Each row comes from the steps of one path. Every step used is in the known rows, and no mark comes twice. Write the path behind each row, first mark first.
In the rows, zero is written as 128.
Known rows
rogu gegez vezati sorega lilepor vabe: [106  84 151  88  70 140 133 165 125 145 131  93 116 118 163 120 105 151
 141 137 133 137  89 147 137 108  79 124 133 139  97 151  99  87 109 118
 113 114]
vabe lilepor vezati: [125 119 144 127  53  98 144 155 116 142 128 108 114 106 180 139 140 143
 173 142 143 144 141 122 146 152  98 106 122 127  75 162 120  80 112 138
  97 136]
vabe rogu vezati: [115  85 143  90  57 118 151 137 125 109  92 108 139 131 164 109 113 156
 156 149 140 143 127 139 154 139  89 133 112 122 119 137 100 109 101  85
 139 142]
gegez deto: [109 117 153 110  80 144 160 110 130 131 112 132 143 125 172 115 132 137
 145 136 146 143 121 145 131 142  72 112 123 121 123 144 117 110  77  72
  94 141]
rogu lilepor vezati gegez: [123 124 169 106  65 121 136 135 121 139 126  79 121  89 152 130 118 168
 165 143 134 154 144 139 154 136  62 108 109 125 118 143 135 111  79 128
 124 148]
sorega vezati: [114 122 163  91  48 114 144 145 124 129 108 125 130 121 151 111 116 140
 163 147 138 133 136 131 132 150 109 132 130 104 104 154 120 105  87 128
 151 165]
rogu lilepor sorega vezati: [124 133 204  91  41 142 154 146 103 140 135 122 142 105 157 124  98 146
 160 144 129 132 127 121 136 148 114 126 118 109 121 164 147 111  91 119
 150 159]
lilepor sorega vezati deto gegez rogu: [114 135 158  97  57 135 124 138 113 150 148 173 142 141 147 114 140 141
 139 150 130 137 150 115 106 131 115 127 119 109  93 157 153 125  98  84
 178 180]
gegez vezati rogu vabe lilepor: [120 100 144 134  30 125 145 154 110 127 109 128 113 128 179 114 145 131
 165 133 103 147 122 137 113 131 113 120  96 145  73 129 113  86 144  95
  71 176]
rogu lilepor: [108 119 187 119  66 133 164 127 134 124 107  95 143 120 185 119 114 170
 168 155 121 153 124 134 127 135  83 121 119 127 116 143 109 107  86 101
 107 142]
lilepor rogu vezati: [116 112 133 105  48 136 156  97 133 130 106 131 142 140 163  97 106 147
 176 148 102 149 125 129 138 127 103 118 124 112  91 137 104 120  89  88
 131 159]
lilepor vabe rogu: [106  67 148  80  67 118 127 127 111 107 113  93 130 127 177 128 144 161
 130 125 177 136 106 133 152 151  72 120  99 166 107 159 105  76 103 106
 123 117]
gegez deto vezati rogu: [112 118 173  86  45 139 146  92 123 144 113 124 163 136 161 119 122 124
 150 125 155 155 115 128 115 173  64 124 110 139 129 134 114 124  88  69
  99 174]
vabe lilepor sorega vezati rogu: [123 130 155  91   4 148 147 143  83 155 152 158 141 128 156 123 139 103
 155 131 134 139 125 112 134 156 120 109 109 130  90 165 147 105 115 124
 131 181]
rogu gegez deto lilepor: [129 106 192 132  81 144 172  99 135 157 122 118 141 111 147 117 135 125
 146 156 148 156 111 129 146 138  86 102 149 126  91 142  81 121 114  98
  87 151]
sorega lilepor vezati deto gegez: [120 116 138 120  81 112 126 123 122 155 132 130 113 122 146 131 151 137
 142 152 125 144 141 109 116 134 103 135 125 102  98 154 148 110  96 136
 127 151]
vezati gegez rogu vabe lilepor sorega: [116 110 155 110  32 172 123 142 108 143 155 141 135 116 168 121 144 161
 143 141 127 148 133 138 131 128 115  91  90 137  59 150 149  98 153  67
 111 180]
gegez rogu: [ 88 121 148 100  56 134 140 122 142 127 120 137 156 144 171 109 124 161
 164 149 151 147 142 135 118 136  94 113 129 137  88 140 102 106  96  71
 137 157]
sorega vezati lilepor vabe rogu gegez deto: [133  87 177  95  78 134 146 103 107 130 115 112 127 115 154 116 139 115
  91 149 159 141  98 163 160 145  69 117 149 134 120 160  97  96  94 103
 118 125]
deto gegez rogu vabe lilepor vezati sorega: [147 122 141 131  63 105 117 162 118 143 142 111  85 127 207 121 156 159
 161 147 159 146 129 129 117 134 108 129 112 140  69 151 143  88 156  69
 127 159]
deto gegez: [114 111 146 111  63 117 125 139 141 121 118 126 114 132 162 121 165 146
 141 154 130 161 117 125 121 129  80 110 108 107  94 124 125 126  90  95
 123 164]
gegez deto lilepor sorega vezati rogu vabe: [146  95 194 111  33 155 153  88  93 150 136 149 131 120 151 104 139 102
 145 124 149 131 101 122 113 163 126 135 107 134 104 160 139 100 133  85
 116 188]
gegez deto vezati sorega lilepor rogu vabe: [124 119 163 104  63 164 133  58 129 142 116 114 117 121 169 102 106 158
 141 140 151 139 104 132 101 142 116 151 118 132  94 146 130 107 131  46
 114 197]
vabe rogu gegez vezati sorega lilepor: [112 110 152  82  51 137 137 155 123 146 116 100 101 122 139 120  92 145
 146 153 165 134 125 137 156 102  92 130 137 136 111 137 105 119 119  93
 135 150]
vezati gegez rogu lilepor sorega: [104 130 185  90  40 169 140 124 114 142 154 125 159 113 162 124 109 173
 151 146 131 155 138 131 139 117  82  98 101 134 110 143 144 126  97  68
 145 160]
vabe rogu gegez deto lilepor vezati: [143  97 189 129  79 105 156 103 111 158 118  97 116  95 147 134 128 112
 149 142 192 143 129 123 169 154  84 114 146 142 101 162  92 106 114 116
 111 131]
vabe lilepor sorega vezati deto: [125 136 155 110  50 133 153 156  90 165 153 150 138 123 149 125 137 135
 140 140 120 129 145 114 145 154 139 121 104 106  92 195 158  92 113 141
 130 155]
deto lilepor sorega vezati gegez: [135 120 172  76  26 148 126 139 110 159 159 129 132  90 115 124 125 142
 143 144 149 142 128 119 163 140 109 104 105 103 103 163 149 120 117 138
 161 188]
vezati sorega lilepor rogu gegez deto: [120 135 149 115  73 180 160  65 121 165 132 129 120 123 151 107 111 122
 132 153 152 148 113 137 135 113  90 112 157 132  97 146 110 129  99  64
 106 158]
vabe rogu gegez deto lilepor sorega: [134  98 204 107  54 162 160 101 104 164 143 129 134 110 137 130 130 112
 127 141 180 143 109 118 173 141  97  96 122 140 105 164 108 127 122  87
 105 148]

Which path is each row?
[125 115 185 113  45 143 161 118 110 178 167 136 141 125 146 129 142 143
 146 147 145 144 120  95 150 155 129 114  91 123  98 190 148 114 115 123
 112 143] | vezati deto lilepor sorega
[125 116 125 124  78 129 139 104 125 143 119 146 127 148 148 104 146 145
 144 160  82 155 129 119 122 120 101 130 110  93  98 140 136 131  90  97
 141 169] | lilepor rogu vezati deto gegez
[129 122 163  90  34 103 142 116 136 131 125 129 125 122 157 112 137 133
 134 177 130 150 123 139 143 156 111 127 131  96 113 163 140 107  90 134
 139 163] | sorega vezati lilepor
[121 110 173 126  47 119 153 113 136 157 108 127 113 118 120 114 103 124
 174 156 112 150 121 124 146 107 104 105 138 124  71 132  79 128 103 123
 113 168] | deto lilepor rogu gegez vezati
[119  93 189 108  58 144 138  88 120 130 100 112 142 132 173 109 134 134
 146 121 151 147 103 141  97 171  91 140 100 148 108 133 112 107 117  49
  83 175] | gegez deto vezati rogu vabe
[119 112 137 116  41 139 120 151 121 129 126 132 130 108 166 103 140 164
 147 152 121 140 147 154 118 131 120 117 122 122  51 137 121  82 153  88
 140 205] | sorega vezati gegez rogu vabe lilepor
[128 120 149 121  53 149 159  45 126 151 131 147 134 119 151 106 130 125
 158 149 137 149 117 108 135 136 100 111 130 129  92 152 114 115 103  90
 114 179] | gegez deto lilepor rogu
[110  76 128  69  62 145 124 133 109 124 133  88 117 120 180 125 128 164
 121 134 183 129 100 128 148 137  83 137 106 163 112 168 122  77 119 106
 137 122] | vezati sorega lilepor vabe rogu
[102  88 131  78  65 145 130 142 122 136 148  96 125 126 186 121 128 166
 134 137 150 133  85 129 127 129  86 128 116 146  99 166 124  78 112 117
 114 120] | vezati sorega lilepor vabe
[127 120 165 139  65 138 164 111 101 162 128 126 129 119 163 125 139  91
 145 135 149 156 128 140 138 148  70  92 148 143  89 148  90 103 101  94
  67 144] | vabe lilepor vezati rogu gegez deto
[116 112 108  89  59 181 147  70 123 141 121 152 149 109 128  96 103 140
 138 145 102 149 124 146 136 113  70 113 141  92 116 121 126 127  88  71
 137 181] | sorega lilepor rogu vezati gegez deto
[113  92 170 116  46 138 143 101 121 124 112 115 125 147 179 105 150 138
 154 132 145 155 113 134 107 151 109 125  93 156  91 140 111  96 111  75
  89 164] | vezati rogu vabe
[125 101 155 120  37 117 131  77 134 119 106 129  99 134 163 105 137 150
 147 155 103 152 115 145 113 127 121 127 104 124  88 140 135 108 113  91
  97 172] | gegez vezati lilepor rogu vabe
[118 126 202 107  73 151 148  78 133 149  98 105 149 119 146 119 104 136
 140 140 148 152 115 140 124 150  74 111 142 129  94 137  86 137  90  69
 103 173] | lilepor rogu gegez deto vezati
[116  89 161 119  38 129 133  91 112 136 118 111 119 124 173 115 130 123
 166 130 149 142 122 124 101 153 112 138 121 147  85 143 122  87 120 106
  94 163] | sorega lilepor vezati rogu vabe
[121 129 144 140  77  99 150 142 104 165 138 116 122 122 171 136 144 143
 157 144 130 140 155 117 143 158 114 123 114 127  84 184 138  78 109 152
  95 117] | vabe lilepor vezati deto
[114 105 138 141  56 131 120 145 133 120 119 139 124 131 196 108 170 158
 149 156 112 154 132 138  98 123 115 113 115 126  42 123 117  92 158  70
 107 188] | deto gegez rogu vabe lilepor
[124 114 187 104  45 127 155 142 109 176 152 146 130 122 133 130 125 140
 158 140 123 138 126 100 148 132 122 118  88 116 108 176 146 115 115 130
 115 148] | gegez vezati deto lilepor sorega
[113  79 172  98  61 108 133 145 132 129 119 101 122 124 162 125 137 145
 126 155 107 156  86 159 145 124  72 105 124 133  97 152  98  95  89 133
  88 105] | rogu gegez vezati lilepor vabe
[135 115 192  86  25 134 147 142 110 152 148 137 135 106 138 125 118 126
 162 145 150 131 122 103 149 158 130 120 116 101  95 172 138 107 115 136
 155 173] | deto lilepor sorega vezati
[ 95 124 161  71  47 139 111 129 147 135 120 111 164 118 147 117 112 183
 153 151 153 151 144 144 124 141  70 110 115 129  98 126 111 128 105  63
 157 192] | deto vezati gegez rogu
[128 130 163  92  22 137 142 166 100 146 145 149 132 105 159 128 127 131
 153 143 127 129 130 119 146 150 126 107 113 100  84 170 146  96 118 133
 134 173] | vabe lilepor sorega vezati
[117 116 177  89  25 139 144 109 121 142 154 133 131 131 167 132 148 137
 131 162 137 161 107 127 151 148 110  94  95 119 113 169 157 123  94 107
 101 138] | vezati lilepor sorega
[110 101 179 107  65 132 148 123 125 132  99  85 119 124 146 123 129 139
 139 156 177 156 133 141 160 133  85 103 133 148  87 145  76 121 103  96
 115 139] | vabe rogu gegez
[134 101 150 122  42 112 114  85 137 119 106 139  89 137 156 106 156 136
 139 162  94 161 104 142 108 117 112 128 100 112  80 125 144 123 113  87
 116 190] | deto gegez vezati lilepor rogu vabe
[128 125 149 112  77 110 132 144 124 144 123 142 118 131 142 115 157 138
 131 159 117 144 137 122 118 138 108 139 114  88 107 157 147 115  92 128
 154 175] | sorega vezati deto gegez
[ 98  80 152 104  83 122 140 146 110 149 111 107 127 124 127 126 110 145
 126 137 123 127 123 143 142 114  88 136 130 142  96 158  96  90 104 134
 117 117] | sorega lilepor vabe rogu gegez vezati deto
[143  89 182 135  55 120 150  76 106 147 123 117 121 119 177 114 146 108
 162 123 161 143 112 122 113 167 102 135 117 153 101 151 117  89 128  89
  85 155] | gegez deto lilepor vezati rogu vabe
[110 114 200 104  44 141 143 118 131 154 105  86 149 133 146 121 120 124
 152 147 155 165 117 132 130 157  84 106 131 148  92 133  74 130  98  96
  99 167] | deto vezati rogu gegez
[116 118 150 108  28 153 149 151 106 147 156 138 130 116 172 134 144 142
 151 142 130 148 123 118 149 143 115  86  95 126  79 166 141 103 123 108
  92 149] | vabe lilepor sorega
[122 129 166 123  55 141 143 145  93 158 145 155 141 129 160 110 133 146
 139 142 124 124 150 127 115 150 153 138 111 121  74 186 149  80 141  97
 140 171] | gegez rogu vabe lilepor sorega vezati deto
[114 113 124  82  53 144 152 143 138 139 128 117 129 133 172 102  98 161
 160 161 132 143 113 130 138 128 105 140 133 106 115 141 124 109 110  89
 137 153] | rogu vezati sorega lilepor
[128 108 147 128  27 131 142 139 105 129 119 129 121 126 180 106 149 124
 156 141 122 143 124 133 114 156 131 126 110 131  64 147 121  78 148 110
 104 188] | sorega vezati rogu vabe lilepor
[137  85 173  90  69 113 139 174 114 147 129  77  89 122 156 125 115 149
 143 143 173 137  94 136 174 116  80 123 109 160 106 160  95 101 130 111
 128 112] | deto lilepor vabe rogu gegez vezati sorega
[119  77 159 119  83 125 150 127 118 153 146 105 145 124 168 121 151 161
 139 138 128 144 100 113 137 155 100 130 106 143  87 184 113  72 112 149
 101 117] | vezati deto lilepor vabe
[112 117 187  90  73 136 146 119 135 133  97 110 154 118 161 123 111 155
 145 132 150 145 115 140 122 164  68 129 121 122 126 137 105 122  91  68
 105 158] | gegez deto vezati
